Known rows, with every way that one mark hangs from another:
K375{K438 K465{K61{K149 K407 K801{K87}}}}: -2.74,-2.26,-0.95,-2.16,+0.93,-0.61,+1.96,-0.60,+3.06,-0.79,+2.13,+0.00,+0.65,+1.70,-0.37,+0.47,+0.96,-1.56,-0.92
K801{K61}: -2.49,-4.32,+0.90,-0.21,+3.23,-0.45,+0.51,+0.44,+1.20,+0.97,-0.89,-0.25,+0.62,-6.06,-1.36,-0.01,-0.49,-0.66,+0.17
K465{K61{K149 K407 K801{K87}} K375{K438}}: -2.69,-1.94,-1.17,-1.61,+1.45,-0.79,+1.08,-0.05,+1.33,-0.01,+1.10,+0.44,+1.17,+1.97,-0.33,+0.63,+0.19,-0.13,-1.48
K375{K438 K465{K61{K149 K801{K87}}}}: -2.16,-2.02,-0.34,-2.11,+1.08,-0.42,+2.29,+0.11,+3.50,-0.87,+4.64,-1.16,-1.11,+0.81,-1.45,-0.15,-0.55,-1.68,-1.08
K465{K61{K801} K375}: -1.80,-2.76,+0.64,+0.74,+2.90,-0.16,-0.33,+0.33,+0.06,+0.67,+1.39,+0.72,-1.36,-1.88,-1.12,+0.10,-1.20,+1.27,+0.19
K375{K438}: -2.82,-2.08,+1.31,-0.77,+2.24,-0.91,+1.79,+0.64,+1.70,+0.43,+0.04,+0.54,+0.89,-5.57,-1.69,+0.79,-0.58,-0.93,+1.20
K375{K438 K465}: -2.61,-2.16,+1.61,-0.93,+2.16,-0.69,+2.50,+0.34,+2.81,+0.35,+1.93,-0.46,-0.04,-5.14,-1.36,+0.48,+0.01,-2.35,+1.83
K61{K149 K407 K801}: -1.92,-2.58,-0.80,+0.06,+1.96,-2.18,-0.43,-1.07,+0.65,+0.03,-2.09,+2.86,+2.17,-1.43,-1.23,+0.30,+0.19,+1.43,-0.44
K697{K61{K149 K465{K375{K438}} K801{K87}}}: -1.63,-0.99,-0.82,-1.81,+0.43,+0.06,+1.37,-1.35,+3.07,+0.62,+3.58,-0.09,-1.63,+1.81,-0.85,-0.54,-0.50,-0.36,-1.99
K465{K61{K801{K87}} K375}: -2.20,-2.97,+0.66,-0.14,+3.28,+0.60,-0.04,+0.41,+1.22,-0.31,+2.06,-0.13,-0.38,-0.95,-1.44,+0.39,-1.66,+0.45,-0.78
K697{K61{K149 K407 K465 K801}}: -1.77,-2.01,-1.10,+0.03,+0.53,-0.93,-0.55,-2.64,+1.33,+0.75,-1.39,+2.73,-0.29,+1.30,+0.65,-0.34,+0.83,+1.32,-1.02
K407{K61{K149 K465{K375{K438}} K801{K87}}}: -1.46,-1.04,+0.70,-0.44,+0.03,-0.77,+1.63,+0.65,+1.56,-0.31,+1.60,-0.37,-0.58,+2.87,-0.11,-0.54,-2.94,+0.22,-0.32
K465{K61}: -2.37,-3.09,+1.57,+0.98,+2.56,+0.16,+0.21,+0.97,+0.60,+0.51,-0.51,+0.05,-0.61,-4.08,+0.04,+0.15,-1.17,-0.37,+0.79
K61{K149 K407 K465 K801{K87}}: -2.15,-2.00,-0.85,-0.74,+0.57,-0.23,+0.13,-1.78,+1.48,-0.73,-1.16,+1.50,+1.74,+2.27,-0.23,+0.09,-0.25,-0.17,-1.38
K375{K438 K465{K61{K149 K407}}}: -2.51,-2.02,+0.23,-0.49,+0.74,-0.93,+1.94,+0.13,+1.91,+0.65,+0.34,-0.08,-0.25,-0.80,+1.40,+0.04,+1.35,-2.17,+0.69
K375{K438 K465{K61{K407}}}: -3.17,-2.40,+0.92,-0.85,+1.68,-0.16,+2.20,+0.30,+1.88,+0.33,-0.03,-0.03,+0.28,-2.35,+1.17,+1.02,+1.59,-2.21,+1.67

Rows:
-0.88,-1.13,+0.51,+0.48,-0.42,-1.60,+1.31,+0.38,+0.47,+0.55,+1.02,+0.60,-1.73,+2.00,+0.35,-0.86,-2.48,+1.17,+0.55	K407{K61{K149 K465{K375{K438}} K801}}
-1.75,-1.67,-0.84,-0.19,+0.99,-0.08,-0.07,-1.57,+0.95,+0.03,-0.42,+1.08,+1.21,+2.91,+0.02,-0.12,-0.27,-0.19,-1.34	K61{K149 K407 K465{K375} K801{K87}}
-1.23,-0.91,+1.50,+1.33,-0.22,-0.96,+1.68,+1.31,+0.63,+1.09,-0.20,-0.42,-1.40,+0.28,+1.69,-0.95,-2.56,-0.51,+1.26	K407{K61{K149 K465{K375{K438}}}}
-2.65,-2.14,-0.98,-1.88,+0.35,+0.06,+1.76,-0.66,+1.86,+1.35,-0.33,-1.14,+1.19,+1.35,+1.02,-0.13,+0.87,-2.75,-1.23	K801{K61{K149 K407 K465{K375{K438}}} K87}
-2.14,-0.83,-1.20,-1.74,+0.18,-0.52,+1.50,-1.30,+1.39,+0.13,+0.78,+0.83,+1.10,+3.03,-0.34,+0.37,+0.29,-0.78,-1.17	K61{K149 K407 K465{K375{K438}} K801{K87}}
-2.34,-2.47,+0.51,-0.78,+1.60,+0.85,+0.53,-1.11,+1.88,-1.06,+1.00,+0.51,+0.27,-0.45,-1.74,+0.23,-1.42,-0.22,-0.62	K61{K465 K801{K87}}
-2.61,-2.43,+0.80,+0.55,+1.61,+0.46,-0.07,-1.73,+1.30,+1.10,-2.64,+1.84,+0.42,-2.17,+1.97,+0.37,+0.92,-0.28,+0.77	K697{K61{K407 K465}}
-0.97,-1.86,+0.90,+1.06,+0.84,-0.30,+0.25,+0.45,+0.88,-0.39,+0.56,+0.01,-0.49,+2.63,+0.24,-1.03,-3.54,+0.79,-0.50	K407{K61{K149 K465{K375} K801{K87}}}
-0.49,-1.72,+0.88,+2.01,+0.56,-1.18,-0.09,+0.38,-0.01,+0.46,-0.11,+0.91,-1.63,+1.63,+0.66,-1.32,-3.03,+1.81,+0.29	K407{K61{K149 K465{K375} K801}}
-1.84,-1.93,+0.03,+0.45,+1.45,-0.15,-0.15,-1.55,-0.27,+0.71,-1.40,+2.14,+0.58,+0.34,-0.04,+0.58,+0.57,+1.01,+0.58	K61{K407 K465{K375} K801}
-1.57,-3.13,-0.14,+0.13,+0.57,-0.31,+0.52,-0.50,+1.13,+1.33,-0.56,-0.70,-1.39,-1.55,+0.26,-1.30,-0.60,-1.30,-0.68	K801{K61{K149 K465}}
-2.72,-2.24,+1.64,-0.60,+1.80,+0.17,+2.38,+0.90,+2.44,+0.48,+2.57,-1.16,-1.73,-3.50,+0.02,+0.25,+0.10,-2.40,+1.54	K375{K438 K465{K61}}
-2.60,-3.26,-0.06,-0.38,+3.12,-1.30,-0.56,-1.56,+1.52,+0.38,-1.53,+3.19,+1.78,-3.33,-0.87,+0.89,+0.87,+1.98,-0.01	K697{K61{K407 K801}}
-2.12,-3.01,-0.55,-0.44,+1.26,+0.59,+0.35,-0.90,+1.19,+1.13,-1.28,-0.95,+1.23,+1.13,+1.26,-0.50,+0.33,-2.00,-1.39	K801{K61{K149 K407 K465{K375}} K87}
-2.38,-2.42,-0.16,+0.00,+1.02,-0.30,-0.03,-1.93,+0.21,+0.14,-2.28,+2.30,+1.00,-0.26,-0.25,+0.71,+0.51,+0.76,+0.58	K61{K407 K465 K801}
-1.89,-2.93,-0.32,-0.46,+1.89,-0.21,+0.02,+0.13,+1.75,-0.67,+1.62,+0.21,-0.21,+0.16,-1.44,-0.45,-1.82,+0.26,-1.84	K465{K61{K149 K801{K87}}}
-2.12,-1.60,+1.30,-0.68,+0.80,+0.07,+1.86,+0.68,+1.41,-0.43,+1.48,-0.35,-0.06,+1.26,-0.43,+0.18,-2.74,+0.24,+0.65	K407{K61{K465{K375{K438}} K801{K87}}}
-2.58,-1.96,+1.25,-0.03,+2.09,-0.03,+1.49,+1.30,+0.77,+1.24,+1.28,-0.66,-1.20,-3.15,-0.01,+0.37,-0.68,-0.89,+1.05	K465{K61 K375{K438}}
-2.39,-1.33,-0.50,-1.03,+0.60,-0.59,+1.10,-1.44,+0.24,+0.88,-0.36,+1.84,+0.42,+0.63,-0.36,+0.90,+1.12,+0.12,+0.73	K61{K407 K465{K375{K438}} K801}
